Each row was made from one small tree. The marks that hang from a mark follow it in brackets, in alphabetical order. Every link used is in the known rows. Write each row's tree.
Known rows:
T(N X): [ 2.06  2.21  0.17  0.04  0.80  2.98  1.60 -1.79 -2.81 -0.22 -1.31  1.78
  1.66  1.82 -0.40 -3.32  1.50 -1.03 -0.83]
T(N X(J K V)): [-0.56  4.49 -0.72  2.31 -5.35  1.66  6.46 -1.75 -5.29  2.56 -1.62  0.59
  3.55  2.75  1.16 -4.39 -2.55 -0.52 -4.30]
Z(J(X(K T(F N) V))): [ 1.51  0.59 -2.80 -0.13 -2.85  2.95  3.74 -2.82 -4.94  4.30  2.12 -0.69
  6.47 -1.28 -0.32 -7.19 -1.47  2.87 -4.97]
T(F N X(J K V)): [-0.38  4.50  0.55  1.72 -3.74  2.18  6.07 -2.58 -5.92  1.73 -1.29  1.13
  6.45  1.70  0.71 -7.17 -1.64  0.89 -4.07]
T(F N(J)): [ 0.33  0.69  2.12  1.79  1.47  2.32  0.63 -1.00 -3.15 -3.55 -1.12  3.81
  0.09  0.56  1.04 -2.11  2.96 -1.64  0.16]
Z(J(X(K(T(F N)) V))): [ 1.68  1.35 -2.72  0.31 -0.43  2.52  4.64 -2.13 -3.61  5.04  1.65 -1.75
  5.22  0.18  0.64 -5.70 -1.26  2.28 -5.53]
T(N): [ 2.23  1.32  0.78  0.67  1.63  2.07  0.22 -0.37 -2.63  0.08 -1.25  1.43
 -1.63  1.23  1.67 -1.43  0.76 -1.39  0.06]
Z(J(X(T(F N)))): [ 3.42 -0.58 -0.81 -0.79  1.35  3.94  2.24 -0.86 -1.84  0.97  0.84  0.96
  4.28  0.04 -0.18 -6.27  0.62  2.39 -2.11]
Z(J(X(T))): [ 0.88 -1.84 -2.94 -0.93 -1.84  1.41  2.18  0.34  1.61  1.74  1.84 -1.04
  3.00 -0.10 -1.21 -2.13 -1.08  2.49 -2.32]
N(J(X Z)): [-1.19 -4.04 -0.83 -0.34 -2.52 -3.04  2.63 -0.62  2.45 -2.84 -1.39  2.98
 -0.07 -3.64 -0.63  3.82  1.65  0.63 -1.92]
K(X): [ 1.34  0.44 -0.42  0.62 -1.36  0.86  0.96  0.17  1.91  1.36  2.76 -1.32
  3.22 -1.37 -0.58 -0.86  0.54 -1.08 -0.95]
X(J(Z) T(F) V): [ 0.34  0.44 -0.20  0.77 -3.38  0.28  4.04 -1.67 -0.83 -0.89 -1.81  2.29
  4.05  0.88  0.92 -2.77 -4.01  4.31 -0.18]
K(X(T)): [ 2.94  1.22 -1.09  1.00 -2.15  3.07  0.22  0.04  1.41  2.57  4.35 -1.52
  4.56 -0.08 -0.72 -2.99 -0.70  0.31 -0.19]
J(X): [-0.26 -0.91 -0.17 -1.19 -1.32 -1.08  2.31  0.17  1.51  1.29 -0.36 -0.23
  2.07 -1.95 -1.34 -1.22  0.12  0.50 -2.17]
Z(J(X(V))): [-2.65 -1.77 -3.11 -1.02 -3.69 -1.07  5.10 -1.06  0.92  1.22 -1.21 -0.91
  2.59 -0.63 -1.72 -0.71 -1.75  0.75 -3.70]
N(J(X(K V) Z) T(F)): [-1.51  0.93 -3.52  2.58 -4.86 -2.75  2.31 -2.27 -3.35  0.10  0.24  0.65
  4.82 -5.47 -1.98 -1.08  0.91  2.45 -4.70]
J(X(V) Z): [-1.04 -2.52 -1.99 -1.78 -3.47 -3.07  4.05 -2.31  1.11  0.56 -2.60  1.23
  2.20 -3.44 -1.43  0.87 -1.58  2.03 -2.43]
Z(J): [-0.50 -1.62 -2.08 -0.04  0.35  0.25  0.79  0.31  0.56 -0.55  0.55 -0.66
 -0.47  0.59  0.33  1.28  0.04  0.39 -0.98]

Which tree is each row?
[-1.68 -0.19 -1.72  1.45 -5.53 -3.15  4.57 -0.95 -1.68  1.64 -1.23  0.19
  0.88 -1.23  2.26  1.85 -3.92  2.24 -3.23]
X(J(Z) K V)
[ 2.55  3.20  0.01  1.26 -0.03  2.89  6.62 -2.99 -2.33 -0.43 -3.46  3.01
  4.55  4.18  1.43 -4.83 -2.37  2.54 -1.48]
K(T(F N X(J(Z) V)))
[ 1.44  5.84  0.89  2.00 -0.64  4.65  6.86 -1.99 -3.11  0.67 -2.69  1.54
  5.40  6.37  0.66 -7.76 -2.49  0.81 -1.68]
K(T(F N X(J V)))
[ 2.09  0.26 -2.11  2.77 -4.20  2.79  2.88 -2.70 -1.35 -0.91  0.89  3.07
  1.80  0.09  0.89 -0.26 -0.32 -1.26 -0.57]
K(X(T(N(J(Z))) V))
[ 1.32  0.80 -1.30  2.58 -0.49  1.22  2.08 -3.56 -4.72  0.35  0.44  2.45
  1.48 -0.17  2.45 -0.88  0.06  1.45 -2.42]
X(K(T(F N(J(Z)))) V)
[ 1.20  3.53 -1.21  3.92 -2.33  4.08  4.15 -1.14 -0.90  0.92  1.17  0.59
  1.41  3.80  1.16 -1.87 -0.23 -3.66 -1.31]
K(T(N(J)) X(V))
[ 0.62  0.67 -1.42  3.08  0.76 -0.69 -1.41 -0.75 -1.68 -4.39 -0.51  2.51
  0.53 -2.35 -0.46  1.04  2.71  1.31  0.21]
N(J(Z) T(F))
[-0.58 -0.04 -3.46 -0.34 -2.09  0.46  4.44 -1.86 -1.02  4.93  2.77 -3.24
  6.78 -0.91 -0.95 -4.37 -1.86  3.66 -5.67]
Z(J(X(K(T(F)) V)))
[ 2.62  1.03 -0.73  2.62 -0.39  2.90  3.52 -3.01 -0.75 -1.02  0.67  2.69
  3.51  0.41  1.23 -1.65  0.84 -0.43 -1.02]
K(T(F N(J(Z))) X(V))
[ 0.50  6.00 -2.53  4.15 -3.85  0.86  2.63  1.07 -3.30  2.41  1.06 -2.32
  3.85  1.48 -0.30 -3.30 -0.95  0.98 -3.82]
N(T(X(J K)))
[-1.51  2.55 -3.85  3.10 -4.24 -0.68  1.49 -3.99 -4.93 -1.34  0.64  1.31
  6.01 -2.90 -2.59 -1.80  1.45  2.40 -3.59]
N(J(Z) T(F X(K V)))
[ 2.47  2.65 -1.68  2.87 -2.28  0.67  5.06 -0.95 -3.46  3.55 -1.28  0.24
 -0.64  2.60  4.78 -0.41 -4.15  1.59 -2.85]
X(J(Z) K(T(N)) V)
[-0.77  3.99 -1.14  3.19 -0.65  2.14  0.16 -1.26 -2.57 -3.61  0.27  1.38
  4.75  0.60 -3.18 -3.82  3.44 -0.03 -1.00]
N(J T(F X))
[ 1.18  0.01 -1.28  2.12 -2.90  1.70  1.10 -4.05 -6.03 -0.45  0.93  3.61
  2.78 -1.70  1.48 -2.23 -0.11  2.24 -1.79]
X(K T(F N(J(Z))) V)
[ 1.36  1.25 -4.03  0.95 -1.93  1.92  4.99 -1.38 -2.99  5.82  1.32 -2.50
  2.31  1.40  1.34 -3.17 -2.14  0.89 -5.69]
Z(J(X(K(T(N)) V)))
[ 3.31  0.47 -1.64 -0.37 -0.23  0.38  3.63 -3.46 -3.40  4.38  0.16  0.35
  4.77 -2.64  0.95 -4.21 -1.04  3.54 -4.33]
J(X(K(T(F N)) V) Z)
[ 1.25  2.17 -0.77  0.50 -3.30  3.28  1.98 -2.45 -0.50  2.16  3.41 -1.00
  8.48 -0.53 -2.11 -6.56 -1.68  1.58 -0.77]
K(X(T(F) V))
[ 0.83  1.98 -0.24  0.91 -3.14  0.42  5.81 -3.56 -5.18  0.59 -2.17  2.62
  5.61 -0.53  1.37 -4.13 -1.52  2.66 -3.96]
T(F N X(J(Z) K V))
[-1.82  2.65 -0.31  1.93 -3.51  2.30  3.42 -4.26 -6.50 -0.60  0.11  2.62
  5.63 -0.13 -1.02 -4.92  1.61 -0.72 -3.70]
T(F N(J) X(K V))
[ 0.25  1.26 -2.42  2.23 -3.94 -1.41  4.81 -0.63 -0.91  3.42 -0.03 -1.06
  0.98  1.57  3.11  1.07 -4.87  3.03 -3.01]
X(J(Z) K(T) V)
[ 1.96  1.32  1.35  1.43  1.72  2.91  3.01 -0.47 -0.75 -0.68 -0.46  2.30
  2.33  1.30  0.40 -4.03  2.21 -0.34 -1.77]
K(T(F N(J(X))))
[ 0.49 -0.04 -2.52  2.38 -2.23 -2.34  0.26 -0.82 -2.22 -0.41  1.55  0.63
  3.69 -6.22 -1.17 -0.22  2.75  2.72 -4.18]
N(J(X(K) Z) T(F))
